Each row comes from the steps of one path. Every step used is in the known rows, and no mark comes twice. Write the path behind each row, first mark first.
In the rows, 128 means zero.
Known rows
W/U/B/J/R/L: [ 75 110 172 110 140 145 210 170 119 132 151 149  77 154  81  83 148  64
 136 151 173 138 123 112  97 144 165]
S/U: [128 127 145  88 105 123 167 123 117 133 131 149 113 118  90 164 135  98
 121  76 150 140 134 112 145 149 175]
U/B: [132 131 157  88 128 115 199 164 129 139 129 135  74 127 120 154 115 109
 132 132 146 134 136 117 123 142 163]
N/S/U/W/J/B: [154 134 190 113 123 127 175 190 132 144 137 138 150 100  52 141 131 122
 112 133 138 120 111 101 152 137 147]
U/W: [131 132 156  87 115 112 162 134 137 141 123 136 129 122  75 145 119 110
 114 190 151 137 135 113 141 143 152]
B/U/W: [125 126 147  83 110 116 150 135 167 141 138 136 118 134  70 144 114  88
 116 207 159 118 133 116 135 145 170]
B/U: [119 118 142  88 113 127 158 124 170 130 150 143  97 143  88 150 118  76
 136 149 160 124 148 119 132 151 168]
N/S/U/B: [148 143 167  87 119 114 194 149 133 147 133 130  69 116 146 157 133 116
 112  88 140 131 134 109 134 141 191]
Z/W/U/B/J/R: [ 72 102 194 112 146 119 204 191 126 134 164 144 102 159  51 139 149  95
 134 187 139 127 116 107 107 139 182]
W/U: [122 120 153 101 156 139 175 119 137 138 143 150 127 127  58 151 136  92
 131 172 131 160 144 121 133 147 163]
R/J/W/U: [121 120 151  78 156 171 178 144 137 148 131 151 104 106  19 134 147  85
 127 186 147 156 135 123 119 136 174]
B/J/W/Z/U: [115 108 169  75 139 158 176 157 156 134 160 134 142 146  44 127 150 103
 154  90 134 162 154 128 179 143 172]
W/U/B/J/R: [ 74 106 196 104 146 138 200 186 125 133 164 153  81 162  73 146 141  93
 136 145 152 133 117 107 113 139 166]
N/S/U/B/J/R: [ 89 119 210  98 108 124 193 175 128 133 160 144  64 155 121 146 148 106
 122  77 160 118 118  99 128 138 177]
W/J/R/L: [ 81 114 151 119 116 144 183 140 119 125 133 154 138 103  66  80 130  79
 135 118 173 145 135 109 122 147 135]
B/J/W: [118 124 197  69 111 145 168 161 133 140 157 148 130 166  59 135 154  93
 132 137 163 122 135 112 134 136 159]
U/B/J/W: [122 129 200  66 123 142 190 194 129 148 152 140  97 163  82 135 146 100
 130 136 161 113 123 111 123 131 175]
J/B/U: [129 106 150  90 120 136 174 182 162 128 151 157  68 149  75 144 121  78
 147 153 159 115 141 120 127 145 146]
S/N: [133 141 162  94 110 118 173 129 136 140 134 150  96 109 100 158  99 111
 113 110 146 135 137 110 139 140 155]
W/U/B: [127 126 156  96 164 131 202 161 131 146 136 139  86 125  85 155 126 100
 129 169 130 147 131 119 121 142 179]
T/U/B: [140 135 140  97 119 137 190 155 108 152 146 131  66 132 119 160 115  83
 126 144 156 124 134 117 137 143 182]
U/W/J: [131 137 172 113 126 117 160 142 136 139 132 126 192  98  43 148 113 113
 115 169 143 130 117 106 149 145 148]
U/B/J: [123 131 205 100 121 111 197 171 132 131 154 123  84 167 110 156 130  90
 136 114 161 114 121 113 118 147 166]
T/U: [134 129 134 102 106 145 161 110 111 145 153 139 104 135  96 158 125  72
 130 144 163 136 148 119 155 149 167]
Z/U: [123 112 143  84 128 131 171 121 160 121 140 141  98 129  92 156 127 111
 148  94 129 154 164 126 131 156 177]
Z/W/U/B/J: [120 125 200 114 152 106 205 175 135 139 160 119 121 162  59 147 144  86
 130 191 133 125 114 115 109 144 195]
J/B/U/W: [133 114 151  87 117 124 164 186 160 140 141 145  94 142  59 136 115  92
 125 212 157 112 125 114 130 139 152]

Write each row's path
[127 110 160 116 128 117 177 193 162 131 158 137 143 127  24 135 120  83
 143 183 140 104 125 113 127 145 160] -> Z/W/J/B/U
[122 122 196  92 130 118 198 171 153 124 159 122  74 166 106 161 130 100
 147  84 144 122 133 120 112 151 191] -> Z/U/B/J
[122 131 192  60 114 143 189 197 116 148 152 142 101 155  78 145 153  95
 120  98 160 109 110 106 124 131 195] -> S/U/B/J/W
[137 130 130 105 122 142 163 129 113 158 143 122 155 114  56 130 120  81
 121 184 152 159 138 123 209 140 151] -> T/U/W/Z
[121 120 190  59 131 145 192 195 148 141 157 138  88 163  79 141 149 106
 139 112 145 120 134 116 114 136 197] -> Z/U/B/J/W
[123 121 136  95 125 125 161 140 160 146 139 123 148 121  49 124 114  87
 124 189 149 151 136 121 193 142 152] -> B/U/W/Z
[122 106 135  64 142 161 176 151 153 138 142 141 135 116  50 124 141 114
 149 101 123 176 166 129 184 141 170] -> J/W/Z/U
[131 112 145 102 131 141 179 185 156 140 132 123  98 108  22 116 113  74
 134 186 162 145 126 127 174 138 137] -> R/J/B/U/W/Z
[131 135 187 108 111 131 190 161 113 143 169 121  81 171 111 161 130  66
 132 125 169 105 121 115 129 146 181] -> T/U/B/J
[115 120 190  81 152 160 173 155 136 148 162 155 147 161  30 137 162  84
 129 177 144 140 130 116 130 135 177] -> B/J/W/U
[130 111 143  97 131 134 174 185 153 144 141 133 128 128  37 118 116  88
 133 192 149 146 132 121 187 135 135] -> J/B/U/W/Z
[130 121 147  80 125 120 163 134 159 134 130 134 121 123  73 150 121 120
 126 161 131 145 148 120 132 149 178] -> Z/U/W
[121 125 179  74 128 149 194 194 113 152 151 130 133 139  58 128 153  95
 127  84 152 142 117 115 184 130 175] -> S/U/B/J/W/Z
[ 82 105 162 102 130 137 164 161 145 128 144 148 155 101  36 143 120 126
 129 136 135 137 128 104 138 145 159] -> Z/U/W/J/R
[143 138 166  91 104 121 166 104 139 140 137 139 105 116 122 155 142 112
 113  81 145 141 145 109 153 146 177] -> N/S/U
[141 135 138  97 106 135 154 123 115 154 141 133 128 127  75 149 119  83
 110 203 160 128 135 115 153 142 171] -> T/U/W
[ 89 117 154 116 114 150 157 154 109 146 152 148 162 107  38 141 119  98
 116 173 159 125 117 100 154 140 151] -> T/U/W/J/R
[136 140 210  64 113 138 187 181 135 154 155 136  96 155 102 138 161 107
 113 102 155 112 121 105 132 129 197] -> N/S/U/B/J/W
[123 119 145  73 132 156 175 154 127 150 137 146 155 116  51 112 139 104
 135 138 145 169 152 122 198 132 138] -> J/W/Z
[128 116 140  68 152 158 209 187 148 142 129 121  65  97  65 128 127 108
 145 100 136 162 144 130 150 138 188] -> R/J/W/Z/U/B
[132 133 149  84 119 116 196 165 114 141 128 138  73 116 114 166 124 105
 120  82 146 130 124 111 128 143 190] -> S/U/B
[ 77 111 194  95 110 128 193 188 109 128 156 151  70 156  97 154 141  95
 129  75 166 117 110 101 121 140 174] -> S/U/B/J/R
[127 110 152  95 116 143 178 180 164 124 142 144  35 128  57 140 117  64
 146 147 174 115 133 123 110 147 149] -> R/J/B/U
[119 118 188  99 141 126 203 175 150 127 159 112  97 157  91 145 131  98
 151  77 139 144 135 125 154 149 179] -> W/Z/U/B/J
[136 117 165 103 122 143 194 184 127 124 125 144  44 113  61 140 121  88
 149 128 166 136 135 123 114 144 124] -> R/J/B
[134 119 178 117 133 137 185 195 126 128 140 150 139 114  47 143 121 105
 144 119 143 129 125 112 138 143 120] -> W/J/B
[132 133 148  83 105 114 160 132 119 143 121 141 133 111  74 156 130 108
 102 142 149 133 121 108 145 143 177] -> S/U/W
[125 131 161 109 122 121 150 140 165 139 144 125 181 108  36 145 107  91
 114 185 151 114 117 108 143 146 166] -> B/U/W/J
[128 127 172  85 128 166 191 187 110 162 166 125 126 152  60 121 144  73
 135 137 162 139 127 120 190 131 170] -> T/U/B/J/W/Z
[120 108 136  93 141 140 178 127 157 125 142 130 125 117  71 138 127 109
 155  83 123 180 167 131 183 153 161] -> W/Z/U
[128 126 147  99 128 124 171 137 132 145 127 125 162 110  56 126 120 107
 124 174 143 167 139 120 198 141 136] -> U/W/Z
[137 141 212 100 111 112 193 156 137 139 156 120  80 157 131 159 144 100
 119  75 154 114 118 107 130 144 192] -> N/S/U/B/J
[ 79 114 177 106 110 132 206 172 117 125 147 146  66 156 107  81 139  71
 139 120 187 127 129 110 100 144 152] -> U/B/J/R/L
